Each row was made from one walk, in order. Every step used is in the known rows, and no mark comes twice. Write each row's walk.
Known rows:
g r: +0.08,+0.64,-2.45,+1.56,-0.68,-0.37,-0.08,-0.75,+0.37,-0.85,+1.78,-0.81,-1.48,-0.02,-0.90,+0.20,+0.66,-0.60,+0.93,+0.63,-0.17,-1.07,-1.19,+0.95,+1.40,+0.29,+1.66,-1.05,+1.06,+1.50,+0.37
g k h: +0.02,+1.52,+1.49,+2.02,-0.34,+0.37,-0.94,+0.07,+0.52,-0.79,+1.48,-0.29,-1.80,+0.32,+0.14,-0.56,-0.61,-0.21,+1.43,+0.04,-0.07,-0.28,-1.37,+0.18,+0.15,-0.08,+1.51,-1.30,+0.84,+0.15,+0.39
r g k: -0.07,-0.03,+0.11,+2.11,+0.04,-0.10,-1.25,+0.01,+3.66,-0.64,+2.35,+0.70,-1.83,-0.98,+1.00,-0.07,-2.12,-0.46,-0.39,-0.35,-1.30,+0.05,-1.34,+0.51,+1.16,+0.44,+0.90,+0.81,+1.36,+0.77,+0.44
s u b: -0.84,+0.68,+1.06,-0.31,-0.56,-0.42,-1.13,-1.41,-3.06,-1.40,+0.57,+0.49,-1.05,+0.09,-0.95,+0.19,+1.17,-0.47,-0.35,+0.72,-0.49,-2.33,+0.20,-0.16,+0.12,+0.87,+2.60,+0.91,-0.03,+1.86,+0.81
s u b h k f r: -0.60,+0.66,+2.17,+0.54,-2.12,-0.59,-1.08,-1.18,+1.08,-1.17,-0.02,+1.80,-2.08,+1.46,-0.50,-0.75,+2.34,+0.09,+0.32,+0.89,+0.04,-1.18,-0.61,-0.60,+2.35,+0.56,+2.42,+0.00,+0.02,+2.27,-0.22
r b: -0.59,+1.72,-1.48,+1.20,+0.20,+0.00,-0.67,-0.89,-1.14,-0.89,+0.02,+0.22,-0.89,-0.15,-0.91,+0.38,-0.39,-0.19,+0.03,+0.45,+0.06,-2.19,+0.94,+0.15,+0.23,+0.99,+1.59,+0.81,-0.37,+1.28,+0.26
h u: -0.63,+0.43,+1.24,+1.00,-1.16,-0.42,-0.49,-2.05,-0.73,-1.15,+0.93,+1.11,-1.23,-0.20,-0.87,-0.78,+0.84,-1.33,+0.74,+0.42,+0.19,-1.36,-1.47,-0.69,+0.39,+1.10,+2.02,+0.77,+1.24,+1.23,+1.30
s u: -0.60,+0.97,-0.57,+0.99,-1.09,-0.58,-0.93,-1.66,-1.04,-1.07,+1.22,+1.04,-1.34,+0.28,-0.48,+0.14,+0.85,-1.18,-0.88,+0.55,-0.94,-1.62,-1.35,-0.26,+0.24,+1.07,+1.94,-0.22,+0.97,+1.42,+1.20
s u b f: -0.38,+1.15,-0.65,-0.32,-1.13,+0.02,-0.73,-1.13,-3.75,-1.61,+1.11,+0.16,-0.78,+0.14,-0.84,-0.19,+1.60,-0.22,-0.30,+0.62,+0.80,-2.73,+0.60,-0.40,+0.15,+0.37,+2.90,+0.23,+0.27,+2.19,+0.73
g k f r b h: -0.39,+1.11,+0.22,+1.60,-1.60,+0.20,-0.80,-0.30,+0.78,-0.39,+0.48,+1.24,-2.11,+1.62,-0.04,-0.60,+0.69,+0.50,+1.05,+0.39,+0.20,-1.05,+0.53,+0.59,+1.19,+0.39,+1.25,-0.36,-0.16,+1.94,-0.56
s u b h k: -0.64,+0.23,+4.89,+0.24,-1.35,-0.53,-0.72,-0.88,+1.05,-0.71,+0.32,+1.15,-1.60,-0.05,-0.18,-0.36,+0.41,-0.36,+0.38,+0.30,-0.48,-1.00,-1.41,+0.15,+0.89,+1.15,+2.75,-0.98,+0.32,+1.48,-0.22
r g k h: +0.16,+1.05,+2.19,+2.21,-0.04,+0.32,-0.92,+0.49,+2.29,-0.72,+2.49,+0.31,-1.90,-0.45,+0.18,-0.51,-1.35,-0.35,+1.11,-0.16,-0.93,+0.30,-0.58,+0.31,+0.99,+0.06,+1.11,-0.79,+1.53,+0.54,+0.63
u b f r: -0.08,+1.27,-2.50,+0.43,-1.73,-0.45,-0.36,-0.38,-2.33,-1.49,+0.59,-0.39,-1.18,+0.34,-1.10,-0.26,+1.11,+0.20,+0.77,+0.60,+1.09,-1.92,+0.76,+0.65,+1.01,-0.25,+2.56,+1.41,-0.28,+2.54,+0.36
u b h k f r: -0.40,+0.87,+2.00,+0.93,-1.75,-0.44,-1.00,-0.46,+1.59,-1.05,-0.12,+1.00,-1.90,+1.03,-0.49,-0.91,+1.62,+0.41,+0.88,+0.80,+0.40,-1.05,-0.40,-0.40,+2.37,+0.15,+2.01,+0.83,-0.32,+1.95,-0.74
b f r g: +0.29,+1.03,-2.63,+1.81,-1.70,-0.63,-0.24,-0.15,+1.73,-1.10,+2.42,+0.78,-1.56,-0.53,-0.56,-0.27,-0.04,-0.60,+0.06,+0.18,-0.33,-0.55,+0.43,+0.75,+2.09,+0.07,+1.39,+1.24,+1.17,+2.39,+0.95
g k h u b: -0.64,+0.34,+4.67,+0.19,-0.47,+0.37,-0.90,-1.02,-2.40,-1.37,+0.53,+0.33,-1.47,+0.11,-0.77,-0.96,+0.52,-0.09,+1.98,+0.30,+0.62,-1.42,-0.05,-0.62,+0.25,+0.40,+2.73,+0.09,+0.65,+1.05,+0.65
k h u s: -0.11,+0.98,+1.72,+1.83,-1.25,-0.58,-0.65,-1.64,-0.45,-0.84,+1.17,-0.27,-1.27,+0.33,+0.05,-1.18,+0.63,-1.00,+2.05,+0.07,+0.26,-1.29,-2.33,+0.22,+0.77,+0.84,+2.82,+0.42,+1.92,+0.87,+1.18
u b f r g k: +0.04,-0.04,-1.19,+1.08,-0.86,-0.09,-0.82,+0.29,+1.72,-1.10,+1.90,+0.41,-1.86,-0.49,+0.40,-0.16,-0.90,+0.38,+0.23,-0.20,+0.02,-0.59,+0.32,+0.86,+1.81,-0.21,+1.83,+1.42,+0.76,+2.02,+0.24
k f r b h: -0.40,+1.58,-0.01,+1.29,-1.84,-0.11,-0.50,-0.51,-0.69,-0.51,+0.37,+1.15,-1.70,+1.44,-0.99,-0.57,+1.51,+0.14,+1.11,+0.82,+0.26,-1.45,+1.37,+0.34,+1.34,+0.56,+1.33,+0.09,-0.39,+2.39,-0.35
b f r g k h u: +0.09,+0.60,+1.62,+1.49,-1.92,+0.12,-0.34,-0.83,+1.14,-1.16,+2.20,+1.44,-2.15,-0.01,-0.36,-1.29,+0.49,-0.59,+1.91,-0.08,+0.64,-0.07,-0.59,-0.10,+1.67,+0.22,+2.03,-0.99,+2.27,+1.74,+1.35

Which walk is each row?
+0.29,+1.05,+0.77,+1.17,-0.86,+0.32,-0.72,+0.74,+0.48,-1.15,+2.06,+0.05,-1.90,-0.02,-0.31,-0.67,-0.34,+0.49,+1.68,-0.01,+0.20,-0.23,+1.13,+0.66,+1.57,-0.62,+2.09,-0.35,+0.85,+1.73,+0.44 => u b f r g k h
-0.55,+1.64,-3.05,+1.27,-0.79,-0.52,-0.56,-0.95,-0.61,-0.90,-0.38,+0.48,-1.43,+0.50,-1.24,+0.53,+0.11,-0.02,+0.47,+0.50,+0.06,-1.64,+1.10,+0.80,+0.95,+0.89,+1.90,+0.95,-0.44,+1.96,+0.32 => f r b
-0.86,+0.15,+2.73,-0.20,-0.66,-0.22,-0.72,-1.66,-2.95,-1.48,+0.25,+0.57,-0.93,-0.30,-1.27,-0.66,+1.01,-0.57,+1.00,+0.64,+0.42,-2.17,+0.08,-0.68,+0.31,+0.90,+2.64,+1.90,+0.27,+1.68,+0.87 => h u b
-0.07,-0.02,-1.15,+2.25,-0.84,-0.48,-1.01,-0.07,+4.01,-0.66,+2.05,+0.89,-2.28,-0.45,+0.61,+0.07,-1.53,-0.31,-0.08,-0.32,-1.28,+0.40,-1.14,+1.11,+1.84,+0.26,+1.04,+1.12,+1.31,+1.44,+0.56 => f r g k
-0.17,-0.12,+0.52,+1.34,-1.65,-0.65,+0.15,-1.73,-0.17,-0.17,+1.21,-0.16,-1.54,+0.46,-0.08,-0.57,+0.93,-0.58,+2.48,+0.12,+0.31,-1.65,-1.48,+1.71,+1.41,+1.36,+2.87,-0.71,+1.80,+2.10,+0.40 => g r b h u s
-0.18,+1.10,+0.80,+1.88,-2.09,-0.53,-0.82,-0.59,+3.19,-0.84,+0.40,+1.35,-2.13,+1.18,-0.15,-0.98,+1.38,-0.06,+0.71,+0.67,+0.16,-0.41,-1.60,-0.43,+2.41,+0.24,+1.61,+0.02,+0.25,+1.60,-0.44 => b h k f r
+0.24,+0.24,-2.43,+2.08,-1.26,-0.18,-0.79,+0.10,+3.33,-0.89,+2.45,+0.63,-2.09,-0.39,+0.81,-0.20,-1.21,-0.08,-0.08,-0.33,-0.28,+0.05,-0.77,+0.82,+1.80,-0.06,+1.23,+0.59,+1.39,+1.73,+0.53 => b f r g k
-0.08,+0.57,-1.56,+0.32,-1.69,-0.64,-0.58,-0.62,-0.43,-1.41,+1.94,+1.21,-1.55,-0.38,-0.92,+0.01,+0.96,-0.40,-0.25,+0.40,-0.39,-1.27,+1.50,+0.48,+1.99,+0.31,+2.27,+1.34,+0.94,+3.11,+1.16 => s u b f r g
-0.21,+0.92,-2.63,+2.01,-1.25,-0.09,-1.47,-0.82,+1.87,-1.18,+0.75,+0.73,-2.16,+1.29,+0.43,-0.50,+0.88,+0.16,+0.03,+0.48,+0.22,-0.85,-1.32,-0.44,+1.82,-0.28,+1.19,+0.90,+0.32,+1.40,+0.01 => g k f r
+0.15,+1.55,-3.79,+1.53,-2.15,-0.58,-0.29,-0.58,-0.39,-1.21,+1.14,+0.03,-1.43,+0.45,-0.68,-0.31,+0.87,-0.34,+0.51,+0.40,+0.84,-1.14,-0.54,+0.65,+1.08,-0.15,+1.97,+0.58,+0.38,+2.10,+0.59 => b f r
-0.48,+0.20,+4.12,+0.91,-2.29,-0.53,-0.07,-1.59,-0.77,-0.59,+1.56,+1.43,-1.52,+0.15,-0.83,-1.23,+1.14,-1.37,+1.64,+0.35,-0.04,-0.86,-1.47,+0.06,+0.27,+1.16,+1.81,-0.28,+1.29,+1.63,+0.89 => b h u
-0.40,+0.14,+3.17,+0.64,-1.76,-0.60,-1.10,-0.75,+3.12,-1.01,+1.28,+2.49,-2.16,+0.29,-0.37,-0.61,+1.45,-0.15,-0.02,+0.59,-1.05,-0.50,+0.50,-0.29,+3.20,+0.69,+1.85,+0.72,+0.79,+2.69,+0.21 => s u b h k f r g
+0.03,+0.83,+1.55,+0.46,-1.78,-0.25,-0.01,-0.51,-0.82,-1.48,+1.87,+1.10,-1.51,-0.39,-1.58,-0.99,+1.18,-0.35,+1.78,+0.38,+0.59,-0.86,+1.95,+0.08,+2.12,+0.15,+2.36,+0.90,+1.24,+2.74,+1.27 => k h u b f r g
-0.37,+0.67,+3.35,+1.44,-0.96,+0.26,-0.74,-1.36,-0.31,-1.04,+1.22,+0.89,-1.80,+0.26,-0.34,-1.18,+0.35,-0.76,+1.91,+0.10,+0.41,-0.61,-1.76,-0.79,+0.25,+0.65,+2.05,-1.25,+1.65,+0.52,+1.12 => g k h u
-0.07,+0.81,-0.30,+2.07,-0.86,-0.58,-1.11,-0.54,+5.57,-1.18,+1.17,+1.65,-1.92,-0.21,-0.08,-0.51,+0.13,-0.30,-0.51,+0.43,-0.68,-0.02,-0.59,-0.49,+3.41,+0.34,+1.03,+1.57,+0.93,+1.62,+0.16 => h k f r g
-0.40,+0.88,+4.20,+0.89,-0.80,+0.12,-1.23,-0.47,+1.64,-0.98,+0.25,+0.78,-1.42,+0.66,+0.00,-1.21,+1.17,+0.31,+0.58,+0.75,+0.56,-1.39,-0.63,-1.27,+1.61,+0.32,+1.88,+0.42,-0.21,+1.12,-0.93 => u b h k f
-0.31,+1.32,+0.68,+1.85,-0.14,+0.10,-1.44,-1.11,+3.29,-1.31,+0.25,+0.85,-1.36,+0.43,+0.31,-0.85,+0.67,-0.12,-0.56,+0.69,+0.53,-1.32,-1.78,-1.79,+1.87,+0.40,+1.48,+0.61,+0.35,+0.41,-0.38 => h k f
-0.46,-0.05,+3.66,+0.32,-0.97,-0.12,-0.70,-0.68,-0.14,-1.28,+1.05,+1.07,-1.96,-0.14,-0.91,-0.85,+0.34,-0.15,+2.02,+0.15,-0.11,-0.53,+0.72,+0.08,+1.64,+0.41,+2.47,+0.73,+1.12,+1.96,+0.97 => f r g k h u b
+0.05,+0.89,+0.86,+0.67,-1.26,+0.25,-0.80,+0.10,-0.09,-1.27,+2.15,+0.81,-2.05,+0.26,-0.29,-0.42,+0.49,+0.20,+1.09,+0.05,-0.18,-0.61,+0.94,+0.43,+1.51,-0.19,+2.42,-1.23,+1.31,+2.06,+0.93 => s u b f r g k h
-0.71,+0.21,+2.37,+1.01,-2.04,+0.18,-0.63,-1.66,-0.18,-0.68,+0.31,+2.23,-2.12,+1.44,-0.29,-1.17,+1.57,-0.06,+1.56,+0.37,+0.79,-1.11,-0.09,-0.48,+1.31,+1.01,+1.77,-0.35,+0.76,+2.09,+0.18 => g k f r b h u
-0.49,+1.11,+2.89,+1.38,-0.72,-0.25,-0.45,-0.42,+2.77,-0.29,-0.10,+0.88,-1.48,-0.12,-0.24,-0.26,-0.76,-0.09,+0.72,+0.12,-0.01,-0.86,-0.77,+0.32,+0.95,+1.33,+2.04,-0.98,+0.17,+0.92,-0.65 => r b h k
-0.44,-0.04,+0.55,+1.78,-2.08,-0.33,-0.98,-1.73,+1.24,-0.36,+0.42,+1.00,-2.06,+1.59,+1.16,-1.20,+0.97,+0.08,+1.68,-0.02,+0.63,-1.43,-1.75,+0.58,+1.73,+0.99,+2.47,+0.66,+1.34,+1.91,+0.04 => g k f r b h u s
-0.61,+1.82,-1.78,+1.50,-0.41,-0.14,-1.16,-1.26,+1.95,-1.18,-1.21,+1.11,-1.60,+0.87,-0.61,-0.03,+0.82,+0.51,-0.23,+0.69,+0.69,-1.70,+0.53,-0.73,+2.22,+0.76,+1.86,+0.74,-0.46,+1.50,-0.40 => h k f r b
-0.46,+1.09,+1.35,+1.44,-1.48,-0.70,-0.35,-0.50,+3.00,-0.33,-0.39,+1.07,-1.87,+0.25,-0.49,-0.07,-0.33,+0.03,+1.12,+0.15,-0.05,-0.51,-0.66,+0.84,+1.55,+1.14,+2.16,-0.85,-0.01,+1.49,-0.61 => f r b h k
-0.15,+0.78,+0.52,+0.42,-2.00,+0.17,-0.43,-0.72,-2.04,-1.52,+0.72,+0.30,-1.79,+0.72,-0.81,-1.00,+1.34,+0.29,+2.22,+0.28,+1.62,-1.29,+0.20,+0.05,+1.02,-0.26,+3.04,-0.35,+0.65,+2.11,+0.69 => g k h u b f r
+0.01,+0.59,+1.85,+2.07,-1.74,-0.63,-0.78,-0.04,+5.38,-0.64,+1.72,+1.94,-2.21,+0.06,-0.07,-0.93,+0.45,-0.32,+0.34,+0.38,-0.89,+0.30,-0.48,-0.06,+3.30,+0.42,+0.90,+0.79,+1.08,+1.96,-0.09 => b h k f r g
-0.41,+1.36,-0.13,+1.19,-1.95,-0.62,-0.01,-0.31,-0.78,-0.24,+0.46,+0.73,-1.73,+0.78,-1.18,-0.05,+0.44,-0.15,+1.43,+0.44,-0.23,-1.03,+0.94,+1.45,+0.70,+0.92,+1.71,-0.14,-0.27,+2.34,+0.00 => f r b h
-0.19,+0.37,+2.88,+1.10,-1.40,-0.53,-0.94,+0.08,+3.68,-0.88,+1.14,+1.54,-1.98,-0.05,-0.35,-0.84,+0.62,+0.14,+0.52,+0.50,-0.67,-0.26,+0.71,-0.05,+3.27,+0.28,+1.48,+1.63,+0.39,+2.33,-0.32 => u b h k f r g
-0.21,-0.01,+2.34,+1.67,-2.19,-0.96,-0.38,-1.57,+0.12,-0.29,+1.55,+0.30,-1.41,+0.26,+0.58,-1.20,+0.53,-1.17,+1.73,-0.05,-0.13,-1.20,-2.89,+1.02,+0.66,+1.16,+2.64,+0.75,+1.87,+1.47,+0.75 => b h u s
-0.15,+1.33,+2.41,-0.17,-1.25,+0.44,-0.16,-0.89,-4.21,-1.66,+1.04,+0.04,-0.79,+0.07,-1.53,-1.34,+1.79,-0.21,+1.97,+0.63,+1.88,-2.41,+1.12,-0.91,+0.28,+0.02,+2.98,-0.04,+0.58,+1.86,+0.89 => k h u b f
-0.08,+0.51,+0.23,+2.19,+0.13,+0.49,-1.69,-0.29,+3.28,-1.02,+2.14,+1.10,-1.76,+0.06,+1.02,-0.80,-0.29,-0.06,-0.84,+0.22,-0.50,-0.74,-0.70,-0.96,+1.91,+0.05,+0.36,+1.22,+1.11,+0.87,+0.16 => r g k f
-0.78,+0.61,+2.09,+0.69,-2.42,-0.57,+0.07,-1.65,-1.28,-0.56,+0.29,+1.86,-1.74,+0.65,-1.42,-0.73,+1.33,-0.74,+1.94,+0.42,+0.30,-1.14,+0.29,+0.54,+0.82,+1.50,+2.16,-0.11,+0.65,+2.46,+0.68 => f r b h u
-0.76,+0.85,+2.18,+0.75,-2.31,-0.14,-0.32,-1.86,-1.16,-0.82,+0.22,+2.20,-1.74,+1.31,-1.25,-1.26,+2.38,-0.44,+1.57,+0.84,+0.76,-1.61,+0.67,-0.52,+1.34,+1.18,+1.90,+0.24,+0.60,+2.48,+0.46 => k f r b h u
-0.63,+0.43,+3.58,-0.12,-1.78,-0.43,-0.55,-0.75,-3.00,-0.67,+1.30,+0.81,-1.38,+0.50,-0.87,-0.37,+1.36,-0.57,+0.71,+0.61,-0.76,-1.71,+0.16,+0.58,-0.01,+0.85,+2.36,-0.33,+0.12,+2.20,+0.39 => s u b h
